Every row comes from one small tree of marks. The marks that hang from a mark follow it in brackets, in alphabetical order. Every link used is in the known rows. Which tree was each row made from?
Known rows
R(D K(U)): [ 0.31 -0.74  0.16  0.97  0.51  1.79  0.33 -0.12  0.24  0.00 -0.99 -0.98
  0.95 -0.31 -0.96 -0.48 -1.79  0.11]
P(R(K)): [ 1.07  1.19 -0.79  0.26  2.00  0.42 -0.64 -0.83  1.88  0.38  0.66  2.15
  0.13  0.93 -0.11  0.94 -0.50 -0.35]
D(R(P) T): [-0.72 -1.11  0.07 -0.78 -1.20 -0.63 -0.04  0.68  0.20  0.61  0.56  2.23
 -2.37  0.99  0.82  0.30  0.84  0.00]
A(D(R T)): [-2.24 -0.31  1.12 -0.88 -0.38 -0.72 -0.51  0.06 -1.16  1.19  0.57  1.15
  0.61  0.32 -0.38  0.53  1.43  0.10]
D(A R(K(U)) T): [-2.35  0.29  0.76 -0.34 -1.91  0.96  0.82  0.14  0.42 -0.30  0.93 -2.99
 -0.99 -0.50 -0.38 -1.42  1.47 -0.28]
A(D(R(K) T)): [-1.54 -0.03  0.70 -0.23  0.07 -0.30 -0.53  0.32 -1.93  0.84 -0.64  1.54
 -0.18  0.65 -0.39 -0.22  1.90  0.00]
R(D(T) K(U) P): [ 0.30 -2.01 -0.37  0.63 -0.62  1.31  0.85  0.60  0.85 -0.79 -1.65 -1.84
 -1.34 -0.26 -0.15 -1.64 -0.56  0.39]
R(P): [ 0.93 -2.04 -0.67 -0.39  1.57 -0.17 -0.21 -0.70  0.43  0.92  0.67  3.27
 -0.44  1.47  0.92  0.72 -0.49 -0.46]
R(D(T) P): [ 0.62 -1.84  0.04 -0.03 -0.83 -0.38  0.12  0.38 -0.22  0.16 -0.87 -1.15
 -0.20  0.20  0.71 -0.33 -0.02  0.42]
A(D(R(K) T(Y))): [-0.34  1.66  0.21  0.02 -0.06 -1.46 -0.52  0.39 -2.63 -0.08 -0.19  2.08
  0.34 -0.49 -0.39  0.40  0.97 -0.18]
U(K): [ 0.56 -1.21 -0.55  0.12  1.23  0.40 -0.72 -0.20 -0.19  1.13  1.24  2.29
  1.05  2.60  0.30  0.74  0.53 -1.08]
Y(T): [-0.28 -2.19  1.07 -0.09 -1.39  0.23 -0.42 -1.74 -0.26  1.48  1.13  1.80
  0.15  0.88  0.47  2.11 -1.18 -0.53]
T(Y): [ 1.35  0.97 -0.26 -0.13  0.49 -1.07 -0.54 -0.89 -0.85  0.33  1.82  2.29
  2.31 -0.17  0.03  1.79 -1.43 -0.77]
P(R(D)): [ 0.69  1.23  0.01 -0.05  1.15  0.18 -0.49 -0.35  1.99  0.35  0.45 -0.13
  1.41 -0.21 -0.40  1.22 -1.55  0.53]
R(D K(U) P): [ 1.11 -2.00 -0.73  0.91  1.41  1.63  0.68  0.07  0.84 -0.48 -1.61  0.79
 -1.21  0.07 -0.28 -0.92 -1.91  0.26]
P(R(D(T) K)): [ 0.70  1.42 -0.16  0.51 -0.32  0.06 -0.30  0.41  1.16 -0.39 -0.73 -2.36
  0.45 -0.37 -0.27 -0.15  0.13  0.58]
P(R(D(T) K(U))): [-0.44  1.02 -0.03  0.54 -0.69  1.43  0.44  0.30  2.98 -0.93 -0.45 -3.17
  0.01 -1.24 -1.06 -0.81 -0.74  0.71]
P(R(D(A))): [ 0.00  1.42  0.21 -0.36  1.02  0.07  0.01 -0.75  1.72 -0.19  0.79 -3.10
  1.82 -0.80 -0.08  0.42 -0.70  0.42]
P(R): [ 0.39  0.95 -0.32 -0.44  1.44  0.01 -0.55 -1.14  2.60  0.71  1.96  1.84
  1.01  0.62 -0.11  1.57 -0.75 -0.16]
D(A R(K) T(Y)): [-0.43  2.50  0.32 -0.32 -1.80 -1.42  0.14  0.35 -2.28 -0.76  0.79 -1.37
  0.16 -0.92  0.40 -0.25  1.49 -0.58]

Which tree is each row?
[ 0.18  1.66  0.58 -0.28 -2.04 -1.47  0.29 -0.08 -2.14 -0.95  0.49 -5.14
  3.26 -1.97  0.20 -0.16  0.12 -0.12] => R(D(A T(Y)))
[ 0.81 -2.35 -1.04  0.53  1.87  1.48  0.54 -0.66  1.63 -0.07 -0.27  2.89
 -1.73  0.99  0.07 -0.56 -1.16 -0.49] => R(K(U) P)
[-0.01 -1.54 -0.52  0.00  2.89 -0.11 -0.32  0.06 -1.09  0.68 -1.25  5.79
 -2.35  1.63  0.24  0.13  0.56  0.07] => A(D(R(K P)))
[-0.11  1.20  0.33 -0.22 -1.00 -0.23 -0.27  0.15  1.77  0.08  0.46 -2.75
  1.36 -0.72 -0.28  0.57 -0.28  0.73] => P(R(D(T)))
[-0.14 -0.92 -0.35 -0.20 -0.63 -0.25 -0.04  0.95 -0.56  0.24 -0.64  2.55
 -3.23  1.23  0.80 -0.30  1.26 -0.08] => D(R(K P) T)
[-1.13 -0.50  0.57  0.36 -1.53  1.30  0.98 -0.08 -0.04 -0.82 -0.67 -6.37
  1.36 -1.41 -0.51 -2.07  0.52  0.14] => R(D(A T) K(U))
[ 0.64 -1.33 -0.36  0.18 -0.46 -0.16  0.67  0.33 -1.21 -0.79 -1.76 -3.89
 -0.43  0.00  1.11 -1.87  1.45  0.18] => R(D(A T) K P)
[ 2.40  0.24 -0.88  0.80 -0.56 -0.93  0.21  0.92 -1.80 -1.16 -1.70 -0.18
 -0.49 -0.72  0.58 -0.41 -0.67  0.11] => R(D(T(Y)) K P)
[ 1.96 -1.81 -0.82  0.86  1.62  0.33 -0.08  0.26 -0.87  0.00 -2.06  1.62
 -0.89  0.95  0.59 -0.27 -0.89  0.16] => R(D K P)
[ 0.33  3.26  0.13 -0.35 -1.23 -1.41  0.27 -0.19  0.87 -1.45  1.25 -5.06
  2.38 -2.33  0.02  0.21 -0.24  0.41] => P(R(D(A T(Y))))
[-0.41  2.07  0.55 -0.59 -2.26 -1.58 -0.44  0.56 -1.24  0.16  1.73  1.08
  0.43 -0.69 -0.01  1.36  0.15 -0.36] => D(R T(Y))
[ 0.81  1.82  0.10  0.50 -1.63 -1.09  0.35  0.16 -2.78 -1.26 -0.79 -4.81
  2.35 -1.60  0.23 -0.92  0.50 -0.16] => R(D(A T(Y)) K)
[ 1.44  1.34 -0.48  0.70  1.56  0.55 -0.45 -0.06  1.25 -0.04 -0.71  0.30
  0.56  0.00 -0.36  0.59 -1.08  0.44] => P(R(D K))
[-1.02 -1.29 -0.22 -0.10 -0.96  1.09  0.71  0.82  1.22 -0.26 -0.27  1.62
 -3.59  0.54 -0.03 -0.97  0.34 -0.02] => D(R(K(U) P) T)
[-0.63  1.42  0.54 -0.65 -0.99 -0.37  0.21 -0.31  1.60 -0.56  0.83 -5.54
  1.92 -1.22  0.07 -0.42  0.54  0.65] => P(R(D(A T)))
[-0.75 -0.90 -0.05 -1.04  0.72 -0.31  0.30 -0.22  0.04  0.41  1.04  1.93
 -1.78  0.95  1.06  0.22  0.44 -0.32] => D(A R(P))
[-0.72 -0.12  0.29 -0.02  2.08  0.04 -0.74 -0.11 -1.82  1.11 -0.59  4.02
 -0.15  1.23 -0.56  0.55  0.63 -0.16] => A(D(R(K)))
[-1.04 -0.09  0.24  0.14  0.11  1.45  0.12  0.05  0.78  0.49  0.50  2.57
 -1.20  0.47 -0.85  0.19 -0.75 -0.28] => D(R(K(U)))
[-0.25 -0.06 -0.12 -0.68  0.39 -1.93 -0.06  0.38 -1.26 -0.17  0.28  3.66
 -1.15 -0.35  0.25  0.56  0.29  0.04] => A(D(R(P) T(Y)))
[-2.47 -0.45  0.81 -0.06 -0.14  0.83  0.14  0.20  0.01  0.37 -0.20  0.65
 -0.60 -0.22 -1.21 -0.82  0.94  0.14] => A(D(R(K(U)) T))
